Known rows, with every way that one mark hangs from another
k_73{k_137 k_546{k_732}}: [ 2.25 -0.38 -1.45 -1.54  1.14  3.83  0.78  1.76  0.87  0.86  0.35  0.24
  0.50  0.48 -0.34 -0.05  0.64]
k_73{k_546{k_732} k_681}: [ 1.33 -0.20 -1.70 -0.87  0.63  4.52  0.88  0.80  0.59  0.85  0.64 -0.26
  0.32  0.03  0.28  0.66  0.66]
k_73{k_137 k_681}: [ 0.40 -0.32 -3.39 -1.97 -2.32  2.16  0.26  0.02  0.65 -0.76  0.42 -0.11
  0.57  0.27  0.23 -0.36  0.22]
k_882{k_263}: [ 0.47 -0.33  0.13 -0.19 -1.19 -0.09 -0.38 -0.42  1.10  0.34 -0.16  0.30
  0.76 -0.41  2.06 -0.36 -0.03]
k_681{k_73{k_882{k_263}} k_546{k_137 k_732}}: [ 0.04 -0.65 -1.72  0.93  0.65  4.64  0.94  2.36  2.02  0.03  0.11 -0.90
  0.07  0.18 -1.36  0.94 -0.30]
k_732{k_882{k_263}}: [ 1.22 -0.95  0.82 -0.40 -1.31 -0.53 -0.52 -0.03  0.85  0.22  0.32  0.36
  0.97 -0.44  2.02  0.25  0.06]
k_681{k_73{k_137} k_546{k_732}}: [ 1.05 -0.72 -1.68 -1.35  0.80  4.40  0.13  2.74  0.25 -0.29  0.30 -0.62
  0.35  0.29 -1.29  0.77  0.08]
k_73{k_546}: [ 1.82 -0.09 -0.01 -0.04  1.79  2.34  0.66  0.07  0.34  0.30  0.11  0.17
  0.04  0.13  0.32  0.44  0.39]
k_732{k_882}: [ 0.84 -0.69  0.72 -0.25 -0.32 -0.44 -0.26  0.30 -0.02 -0.08  0.44  0.12
  0.36 -0.11  0.38  0.53  0.08]
k_681{k_546{k_882}}: [ 3.13 -0.52  0.22  0.15  0.04  4.05 -0.19  0.91 -0.57 -0.03 -0.13 -0.56
  0.84 -0.47 -0.04  0.41 -0.30]
k_263{k_882}: [ 0.04 -0.35  1.30  0.65 -0.10 -0.11 -0.27 -0.30 -0.18 -0.36 -0.59 -0.12
  0.87 -0.61  2.17  0.23 -0.24]
k_681{k_546}: [ 1.42 -0.73 -0.27 -0.25  0.16  3.19 -0.03  0.49 -0.21 -0.21  0.05 -0.18
  0.12 -0.13 -0.04  0.44 -0.21]
k_546{k_882}: [ 2.08  0.26  0.62  0.52 -0.17  1.02 -0.22  0.52 -0.44  0.20 -0.21 -0.47
  0.91 -0.43 -0.05 -0.03 -0.11]
k_546{k_732{k_882}}: [ 0.41 -0.61  0.77 -0.40  0.03  0.59 -0.15  1.75  0.06  1.11  0.57 -0.06
  0.38 -0.12 -0.26  0.46  0.25]
k_681{k_546{k_137 k_732{k_882{k_263}}}}: [ 1.42 -1.33 -0.89 -0.77 -0.37  4.80  0.26  1.87  0.86  0.98  0.69 -0.10
 -0.06 -0.04 -0.06  0.56 -0.07]
k_546{k_137 k_882}: [ 1.43  0.33 -0.99  0.38 -0.07  2.54  0.52  0.75  0.12  0.34  0.11 -0.51
 -0.19  0.04 -1.09 -0.11 -0.16]
k_681{k_546{k_732}}: [ 1.21 -0.78 -0.12 -0.41  0.41  3.93  0.01  1.71 -0.15  0.75  0.23 -0.31
  0.19 -0.14 -0.50  0.47 -0.06]
k_73{k_137 k_546{k_732} k_681 k_882{k_263}}: [ 2.08 -0.68 -3.30 -0.52 -1.44  4.87  1.30  1.08  3.16  0.36  0.21 -0.19
  1.81  0.13  0.83 -0.10  0.43]

Rows
[ 0.66 -1.02 -2.58 -1.17 -1.22  5.27  0.55  1.20  0.41  0.27  0.97 -0.53
 -0.15  0.05 -0.42  0.78  0.07]
k_73{k_681{k_546{k_137 k_732{k_882}}}}
[ 2.69  0.11 -2.64 -0.39  0.29  5.80  1.29  0.19  0.59  0.20  0.55 -0.56
  0.11  0.09 -0.11  0.55  0.37]
k_73{k_546{k_137 k_882} k_681}
[ 2.15 -0.42 -1.28  0.02  0.45  5.04  0.22  1.46  0.62 -0.43  0.05 -0.87
  0.29 -0.21 -0.23  0.85 -0.30]
k_681{k_73 k_546{k_137 k_882{k_263}}}
[ 0.53 -0.91 -1.23 -0.56  1.35  4.71  0.51  2.73  0.33  0.08  0.79 -0.73
 -0.60  0.30 -1.76  1.47  0.01]
k_681{k_73 k_546{k_137 k_732{k_882}}}
[ 0.12  0.19 -1.20 -0.14  2.80  3.31  1.08  1.80  0.71  0.34  0.47 -0.46
 -0.76  0.55 -1.41  1.07  0.45]
k_681{k_73{k_546{k_137 k_732}}}
[ 0.13 -0.28 -3.51 -0.16 -2.53  1.85  0.89  0.16  1.87 -1.13  0.05 -0.48
  1.09  0.34 -0.63 -0.30 -0.08]
k_73{k_137 k_681 k_882}
[-0.11 -0.11 -1.57  0.40 -0.54  0.18  0.40  0.86  2.11 -1.11 -0.33 -0.40
  1.03  0.22 -0.20  0.11 -0.12]
k_681{k_73{k_137 k_882{k_263}}}
[ 0.02 -0.75 -0.79 -0.67 -0.65  1.96  0.34  1.71  1.34  1.48  0.80  0.09
 -0.21  0.11  0.00  0.15  0.18]
k_546{k_137 k_732{k_882{k_263}}}
[ 0.17  0.02 -1.24  1.18  1.86  2.93  1.35  1.64  2.40  0.26  0.05 -0.54
  0.13  0.35 -0.84  0.87  0.19]
k_681{k_73{k_546{k_137 k_732} k_882{k_263}}}
[ 1.15  0.26 -0.86  0.19  0.24  3.45  0.57  2.26  0.20  1.50  0.33 -0.67
 -0.08  0.03 -1.68 -0.07  0.03]
k_546{k_137 k_732 k_882}
[ 2.19 -0.08  0.85  0.13 -0.77  1.91 -0.45  1.70  0.51  1.64 -0.13 -0.39
  1.61 -0.78  0.99 -0.26  0.05]
k_546{k_732 k_882{k_263}}
[ 2.42 -0.26 -0.07  0.28  1.15  3.93 -0.12  1.55 -0.53 -0.78 -0.10 -1.03
  0.67 -0.33 -0.71  1.15 -0.24]
k_681{k_73 k_546{k_882}}
[ 1.65 -1.13 -3.65 -0.51 -3.36  4.36  0.56  0.21  2.59 -1.03 -0.04 -0.37
  1.79 -0.10  0.97 -0.24 -0.27]
k_73{k_137 k_681{k_546} k_882{k_263}}
[ 2.60  0.15 -1.18 -0.66  1.73  3.06  0.53  1.43  0.38 -0.67  0.03 -0.47
  0.76  0.27 -0.58  0.66  0.38]
k_681{k_73{k_137 k_546{k_882}}}
[ 0.53 -0.83 -3.07  0.71 -2.43  4.53  0.96 -0.14  2.48 -0.57  0.10 -0.60
  0.71 -0.15  0.52  0.24 -0.41]
k_73{k_681{k_546{k_137}} k_882{k_263}}
[ 1.22 -1.16 -0.94 -0.64  0.27  4.84  0.45  2.09  0.29  0.81  0.76 -0.27
 -0.45  0.16 -1.09  0.74 -0.05]
k_681{k_546{k_137 k_732{k_882}}}
[-0.03 -0.38 -1.93  1.23  1.16  3.98  1.13  1.42  1.26 -1.14  0.02 -0.97
 -0.52  0.45 -2.22  1.14 -0.43]
k_681{k_73{k_882} k_546{k_137}}
[ 0.56  0.15 -0.18 -0.06  2.73  2.33  0.64  1.67  0.36  0.25  0.26 -0.43
 -0.05  0.25 -0.74  1.12  0.49]
k_681{k_73{k_546{k_732}}}
[ 0.94 -1.18 -2.51 -1.30 -1.81  5.24  0.35  0.99  0.97  0.45  0.88 -0.38
  0.23 -0.17  0.63  0.59  0.06]
k_73{k_681{k_546{k_137 k_732{k_882{k_263}}}}}
[ 1.83 -0.66 -2.51 -0.82 -1.73  6.16  0.34  1.17  0.68  0.59  0.52 -0.74
  0.63 -0.38  0.41  0.31 -0.05]
k_73{k_681{k_546{k_137 k_732 k_882{k_263}}}}
[ 1.31 -0.86 -3.72 -0.35 -2.41  4.40  0.88  0.55  1.71 -1.28  0.08 -0.61
  1.16  0.23 -0.64  0.04 -0.25]
k_73{k_137 k_681{k_546} k_882}
[ 1.77  0.06 -0.92  0.24 -1.05  2.45  0.23  0.41  1.00  0.63 -0.02 -0.27
  0.43 -0.29  0.57 -0.39 -0.19]
k_546{k_137 k_882{k_263}}
